Each row comes from the steps of one walk. Every step used is in the known rows, and no mark comes twice. Write the walk behind each row, first mark first.
(in the rows, 128 means zero)
Known rows:
P > Z: [123 134 118 107  93 107 137 148 144 143 113 140 125  85  54 127 105 189
 142 138 134 119 134]
R > K > P: [149 111 120 126 110 131  69 167 119 170 132 139 134 177  87 111 122 131
  76 124 175 191 134]
M > R > K > P: [122  94 111 134 119 128  94 129 120 177 120 138 159 165 128 134 107 137
  73 108 177 156 136]
Z > P > M > J: [149 194 122 109 120 120 223 189 121 106 138 112 132 105 176  80 153  95
 210 146 110 151 101]
J > M > R > K: [105  73  99 142 128 125 110 102 102 150 122 137 188 138 148 149 106 134
 138 105 112  97 114]
Z > P > K: [123 171 129 104 113 114 179 118 135  96 131 119 128  82 125 106 152  81
 160 145 127 155 120]
J > M > R > K > P: [115  71 111 143 144 136  82 110 112 180  94 135 168 149 112 138 115 139
  83 106 139 125 135]
K > J > M: [117 102 129 146 151 134 103 132 130  89 118 133 119 114 123 168 130 142
 129 139 107  90 117]
J > M > P: [124  95 141 128 151 127  42 102 128 162  92 122 120 109  67 152 151 150
  70 134 115 149 174]
P > N: [121 117 132 116  95 108  81 118 156 120 149 140 102 133  88 129 125 135
  86 136 134 143 160]
Z > P: [115 148 122  99 100 102 137 118 156 128 121 137 125  94 116 114 150 130
 139 151 138 149 139]
R > K > P > M: [153 158 120 125 112 146 101 155  94 178 146 125 127 187 129  84 136  95
 110 114 164 199 125]
K > P > M > R: [116 158 127 129 126 140 103  92 114 179 118 120 121 116 161 125 143 129
  87 117 169 164 144]
N > P: [129 136 118 116 103 116  82  76 152 131 138 141 126 120  92 115 121 184
 139 136 104 129 133]
M > R > K: [114  93 100 132 104 118 122 125 112 150 144 141 181 154 167 144  98 134
 132 107 150 127 115]
N > P > K: [136 159 125 122 115 129 126  77 131  96 148 125 130 111 108 108 123 135
 160 130  92 135 116]
J > M > R: [ 97  91 114 138 132 123  95  75 120 140 107 132 158  77 138 167 128 164
 120 122 116  95 133]
R > K > J: [136 105 117 140 122 129 135 181 121 101 157 142 140 191 152 146  99 112
 137 124 142 121 100]
M > J: [159 128 123 133 116 121 137 215 111  98 143 130 139 106 141 128 125 157
 151 144 139 152 104]
J > M > P > K: [133 118 149 134 165 140  83 100 104 128 104 106 123 100  81 144 154 102
  92 128 104 155 155]
Z > P > M: [120 196 123  98 103 117 166 107 134 139 139 120 119 106 154  88 163  92
 170 143 126 158 128]
J > K > P > M > R: [121 120 130 132 139 140  97  52 128 197 118 133 131 111 139 112 166 117
  89 115 149 121 141]
M > J > K > P: [169  89 139 136 142 130  99 185 132 146 115 142 128 112  81 106 155 150
  95 145 146 137 123]
K > J > Q: [116 105 149 138 114 131 106 129 153  96 133 148  88 102 161 175 126 181
 113 143 175  86 127]
N > P > M: [132 181 119 115 105 131 113  67 130 139 156 126 121 129 131  90 136 148
 173 127  93 138 123]

Which walk is each row?
[168 137 127 134 130 136 161 160  98 127 159 128 143 111 159  90 160 109
 188 135 108 119  91] -> P > M > J > K
[164 174 124 132 119 137 167 207  88 110 159 114 131 115 183 103 139 120
 186 136 125 163  93] -> P > M > J
[100 106 128 160 173 143 168 103 112  65 116 116 148  94 179 183 118 104
 144 116  98  62  99] -> P > K > J > M > R
[128 133 130 108 109 117 107 160 154 172  86 138 104  97  17 115 113 191
  85 139 158 148 156] -> K > P > Z
[131  68 134 147 175 137  90 148 124 131 108 126 135 192 103 160 117 110
  95 118 106 110 142] -> R > K > J > M > P
[116 166 137 120 141 123 213 141 148  55 131 119 114 109 154 131 138  69
 160 146 120 115 105] -> Z > P > K > J
[127  87 135 141 110 134 129 151 135 107 148 153 118 163 172 156 104 151
 131 126 173  88 109] -> R > K > J > Q
[115 135 108 148 135 141 187 133  99 119 161 125 157 190 234 143 100  84
 166 100 133  97  89] -> P > M > R > K > J
[151 157 126 111 132 119 217 147 131 125 137 126 143  99 155  67 176  81
 213 145  93 106  98] -> Z > P > M > J > K
[116  81 151 122 148 116  39  87 158 149  97 125  96 137  40 144 139 131
  45 130  97 130 202] -> J > M > P > N
[110 147 154 120 128 128 205 113 164  61 122 130  92  82 176 144 142 108
 156 148 149  84 116] -> Z > P > K > J > Q
[127 114 176 142 154 144 119 119 140  96 117 121  79 115 146 176 136 126
  78 133 166 112 153] -> M > P > K > J > Q
[ 95 113 123 153 177 142 167  47 138  66 113 120 150 106 158 161 104 135
 170 114  49  32 100] -> N > P > K > J > M > R
[120  56 143 141 171 127  90 136 152 118 111 128 111 221  73 152 106  93
  68 115  88  93 169] -> R > K > J > M > P > N
[118 141 101 132 108 133 154 110  88 159 160 125 173 166 206 118 113  98
 164  98 139 136 104] -> P > M > R > K
[129 115 143 118 110 116  53 127 167 147 119 138  81 142  50 119 131 139
  31 136 161 172 181] -> K > P > N
[111 138 104 142 139 140 187  79 128 119 156 129 159 202 210 122  87 115
 192  96  83  64  92] -> N > P > M > R > K > J
[172 172 135 132 133 146 138 212  98 139 134 112 112 126 143  93 147 123
 128 137 152 191 115] -> K > P > M > J
[125 129 156 143 125 144 153 129 130  63 143 132  92  94 174 166 125 131
 132 137 165  94 109] -> P > K > J > Q
[119 142 113 101  98 105 141  94 172 143 109 144 127  98  34 103  94 216
 171 134  85  86 135] -> N > P > Z
[124 101 152 114 123 108  50 108 165 149 120 127  88 156  59 139 132 132
  31 131 136 162 204] -> M > P > N
[182 156 120 136 129 149 157 239  80 149 147 117 141 187 152  75 128  97
 148 120 148 192  96] -> R > K > P > M > J
[108 159 115 129 112 131 136  86 105 149 145 121 143 104 197 136 133 125
 145 115 141 137 124] -> P > M > R
[ 97 154 108 124 136 124 239 119 133 117 139 123 158 182 230 121 117  59
 189 111 118  84  97] -> Z > P > M > R > K > J
[140 139 150 125 140 132  94 123 113 128 127 108 113 115 103 140 144 101
  82 128 142 187 158] -> M > P > K
[124 122 138 105 122 107 107 141 154 174  87 128 110 107  27 136 113 179
  88 134 133 135 179] -> M > P > Z
[132 148 138 144 139 139 157 157 116  55 153 121 114 121 157 155 123  93
 135 135 134 127 101] -> P > K > J
[115 101 137 114 145 115  99 120 144 174  63 125 120  90   6 140 124 184
 103 132  95 105 176] -> J > M > P > Z
[160 179 120 126 123 134 168 147 116 109 156 118 134 129 156  81 128 150
 210 132  79 131  94] -> N > P > M > J
